Known rows, with every step that occurs
rodab/vipe: [ 23 -12   3  29  39 -16  24  46  12  13  -8   9   9  19 -13  28 -31  -3
  15 -12 -10 -37 -20  -2  11 -51]
refu/lipa/rodab/tomu/nuko/vipe: [ 43   0  34  17 -37   1  23  55  -6  38 -29  21  11  28 -25   9  32  -2
  24  42  -6  31  -1   9 -12  -8]
kazi/tomu/rodab/vipe/nuko/refam: [ 23  12  16  30  -6 -23  -2  87  22  13   4  13 -17   1  40  38   3  45
  14  -1  38 -71  14 -18  11 -22]
kazi/tomu/nuko/refam: [ 19  36  44 -15 -60  -7   7  68  19   9  61  43 -12   9  29  18  17  30
   7  29  40 -52  54   1   0   3]
purek/lipa/refu: [ -4  11  -1   3 -11 -17  -5 -45   0 -16  15  23  -7  61  18 -45 -67 -23
  29 -30 -11  30 -15 -13 -23 102]
tomu/rodab/vipe: [ 32   2  19  63  53 -27  23  35  14   0 -19  18   8   8   8  57 -10   2
  27 -34  -3 -31 -18 -12  15 -56]
tomu/rodab: [ 12  20  19  47  17 -17  -3 -14   1 -19 -18  14  -2 -17  28  39  29   9
  18 -31  10  10   1 -14   5  -7]
lipa/purek: [-36 -13 -15  18  45 -18  -9  -6  -7   4 -26  37   9  32  25  -1  -3  40
  13 -38  -7  -7  -8  14   6 -12]
nuko/vipe/purek/lipa: [ -9   4   9  -9 -14   6 -29 -35 -22   2  11   9 -13  54 -12  35 -67  24
  44  -5  20  25  -4   4 -25  31]
nuko/tomu/rodab/vipe/purek: [ 11  -4  37  36  24  -9 -22   5 -22  15   2  11  -2  21  18  94 -37  51
   9 -34   2 -19  20  -9  17 -60]
rodab/tomu/nuko/vipe/purek/lipa: [  4   5  14  -7 -22   9 -28 -11 -33  24  36  23  -9  59 -31  37 -48  27
  42   3  13  29   4   7 -30   6]
rodab/tomu: [ 41  -9   6  18  28   5 -11  30 -52  34  23  15  -3  -3 -43   1  12  -3
   7  13 -13  27  15   2 -11 -62]
vipe/rodab/tomu/nuko: [ 37   7  27   8 -29  -7  17  67 -10  49  35  35   4   3 -42  18  46  19
 -20  31 -12  24   2   1 -11 -35]
kazi/tomu/rodab/vipe/purek: [  8   6  47  40  10 -13 -16   3 -10  22  11  17 -11  20   7  77 -35  46
  29 -30  12 -31  18  -4   8 -54]
vipe/rodab/tomu/nuko/refam: [ 43  26  38  -4 -41 -11   6  85   7  19  48  40 -16  10   8  37  10  31
  -9  42  20 -15  43  -7   2 -10]
purek/lipa/rodab: [ 38  14  20 -12 -10  -8   9 -48  23  23  12  -4   3  29 -21 -48 -45 -42
  23  -1   2  37  19 -12  19 103]
kazi/tomu/nuko/vipe: [ 14   1  41   0 -46   6  23  50   1  12 -24  30   5   1   0  18  40  16
  14  41  12  -8 -15  23 -24 -20]
nuko/vipe/rodab: [ 22 -10  40   5   3 -19  34  17  14 -22 -91   3 -21 -22   7  34  -9  19
  -8  30   0  51 -54  -2 -11  32]
refu/lipa/rodab/tomu/nuko/vipe/purek: [ 17   5  46  12 -56   5 -16  16 -15  48  -1  10  -6  48 -14  47 -14  38
  21  21   1  24  29   4   0  -5]
rodab/vipe/nuko/refam: [ 16   2  -6  13 -10 -17  -3  92  26  18   6   1 -12  15  29  36 -13  41
  -2  12  24 -67   7 -18  15 -15]
purek/lipa/rodab/tomu/nuko: [ 49  13  23   2 -36   1   9  41  -6  66  66  32  15  28 -53 -13  30 -10
   1  27 -11  20  29   0  -1  -2]
lipa/refu: [  0   4   6   9 -13 -15   1 -23   6 -11  -4  17  -4  34  30 -36 -36 -17
   3 -15 -21  16  -7  -9  -7  71]
kazi/tomu/nuko: [  5  21  38  -7 -55  -1  19  43  10  38  56  39   7   0 -11 -11  57  16
   3  12  16 -31  18  11 -15 -17]
refu/lipa/rodab: [ 30  18  29  14 -25 -18  29 -28  35  33 -22 -17   6  39  -7 -59 -16 -39
  33 -17  -1  39  28 -25  32  96]
kazi/tomu/rodab/vipe/purek/lipa/refu: [  1  18  30  26  -4 -25 -11 -45  -8  -7  18  37 -14  64  25  -7 -78   1
  49 -49   0  14  -4 -14 -20  73]
kazi/tomu: [  6  10  41  -1  -8  -1  10  -4 -15   8  13  21 -11 -22   0 -28  18   2
  26  -8  27 -21  12   9 -16 -11]

Rows
[ 51  -2  19  21  33 -22  32  12  31  27  -2   6  11  39 -28  -5 -62 -33
  31 -14  -9 -11  -8 -10  25  19]	purek/lipa/rodab/vipe
[ 44  15  29   1 -46   2  -3  34 -12  73  75  31  10  35 -51   3  19   4
   2  26  -9  22  38   2  -1  -7]	vipe/purek/lipa/rodab/tomu/nuko
[ 62  -1  26   9   9   2 -15 -12 -41  57  36  11  -5  27 -58 -14 -32 -18
  23  13 -10  55  38  -7   4   6]	vipe/purek/lipa/rodab/tomu
[ 17  -7  11  42  36 -13 -12   9 -28  -4 -35   2   9 -30  49  51  55  34
 -15 -43   8   6   1 -25  11 -34]	vipe/nuko/tomu/rodab
[ 15  27  48  45  11 -18   3 -17  -8 -12  -9  30  -9 -33  29  19  43  11
  38 -35  28  -3  10  -8  -6 -14]	kazi/tomu/rodab
[ 14  -5  21   0 -40   7  17  51   9   9 -29  20  10  11   0  30  32  13
   3  44  -1   3 -20  20 -17 -13]	tomu/nuko/vipe
[ -8  -7  30   3 -29  11 -32  -7 -18   9 -21  -2 -13  22   7  67 -33  46
   9  20   6   7   8  14  -7 -16]	nuko/vipe/purek
[ 51 -10  25  20  32 -11  10  31 -41  25 -11  16 -17 -17 -44  14   5   7
  -6  18 -15  57  -9  -7 -12 -36]	vipe/rodab/tomu
[ 22 -21 -23  27  12 -20   9  54  27  59 -17 -22   9  23 -21  -9  -6  10
   3 -11  -5 -33 -36 -19  18   7]	purek/lipa/rodab/vipe/nuko
[ 33   8  37  62  49 -27  27  34   7   3 -14  30   3  -3   7  43  -2   6
  40 -40  10 -40 -14  -6   5 -61]	kazi/tomu/rodab/vipe
[ 41 -10  24  55  70 -23  20  36 -10  -5 -28  19  14   1  23  65  -5  10
  12 -44  -5 -24  -9 -15  19 -72]	nuko/tomu/rodab/vipe
[ 37  14  37 -14 -44  -3  -1 -36  22  38  14   4   2  44 -21 -13 -46 -15
  22  15   5  34  26  -3  14  91]	tomu/nuko/vipe/purek/lipa/rodab
[  9 -14 -10  57  23 -24   4  67  13  44 -27  -7   3  -8   4  24  35  38
   9 -29   7 -55 -43 -19   6 -50]	kazi/tomu/rodab/vipe/nuko
[  0  12  11  18  14  -9 -21 -28 -13   8  32  18  -8  57 -12  49 -71  24
  52 -40  18   4   0  -9 -10   7]	tomu/rodab/vipe/purek/lipa
[ 30   8  12   8 -32   4   5  66 -18  54  61  34  14  14 -42  10  52  10
 -11  26 -14   3  21   6 -10 -53]	rodab/tomu/nuko
[  6   6  20  23  10 -22 -16 -43 -21 -13   8  30  -5  68  34   9 -80   6
  29 -52  -9  25  -1 -19 -12  65]	nuko/tomu/rodab/vipe/purek/lipa/refu
[ 51  29  38  -6 -48  -6   1  75  12  33  63  36  -6  19   4  18   8  13
  -4  44  18 -22  66  -5  14   2]	lipa/rodab/tomu/nuko/refam
[ -9   7  13   2 -24 -12 -20 -48 -10 -11   2  23 -13  70  21 -12 -83  -1
  34 -20  -7  35  -9  -6 -24  93]	nuko/vipe/purek/lipa/refu
[ 17  32  25 -15 -57  -6   1  69  28   6  53  33  -6  20  31  29   7  28
  -6  33  27 -42  47  -4   7   8]	tomu/nuko/refam
[  7  -3  36   5 -44  14 -29  25 -27  36   8  16  -7  29 -13  71  -9  53
   5  33   0   7  19  14 -11 -41]	rodab/tomu/nuko/vipe/purek
[ -5   8   9  10  -8 -19 -14 -38  -4  -2  20  24  -9  77  15 -10 -94  -3
  35 -36 -13  18  -9 -13 -17  78]	rodab/vipe/purek/lipa/refu
[  9 -17 -24  56  24 -23   1  69  17  40 -31 -12   7  -1   4  35  30  36
   0 -27  -1 -47 -46 -22  11 -47]	tomu/rodab/vipe/nuko
[ -6   3  48  -3 -59  11 -22  15 -14  27   6  19 -10  22   3  60  -6  55
  11  26  13  -9  15  17 -12 -24]	kazi/tomu/nuko/vipe/purek
[ 33  -8  23  10 -28   9  12  65 -18  26 -19  27   9  12 -22  33  38  11
   6  51  -7  16 -12  19 -22 -45]	rodab/tomu/nuko/vipe
[  6   8  18   7 -32  -9 -19 -22 -21  12  25  36  -9  76   4  -6 -65   3
  32 -10 -13  38  -3  -5 -29  70]	rodab/tomu/nuko/vipe/purek/lipa/refu
[ 19 -44 -11  10  47  -3  -1  57 -37  26 -33 -15  19  -8  21  29  22  36
 -39 -26  -7 -23 -11 -18  13 -60]	rodab/vipe/nuko/tomu
[ 71  -4  26  15  16   1   0  10 -32  51  17   7   1   0 -51 -25   1 -30
   4  23 -19  44  35  -3  12 -12]	lipa/rodab/tomu
[ 24  -2  45   3 -22 -19  38  39  22  -7 -68  16 -14 -14   0  40  13  25
 -16  38   0  42 -50  -1 -13  27]	tomu/nuko/vipe/rodab
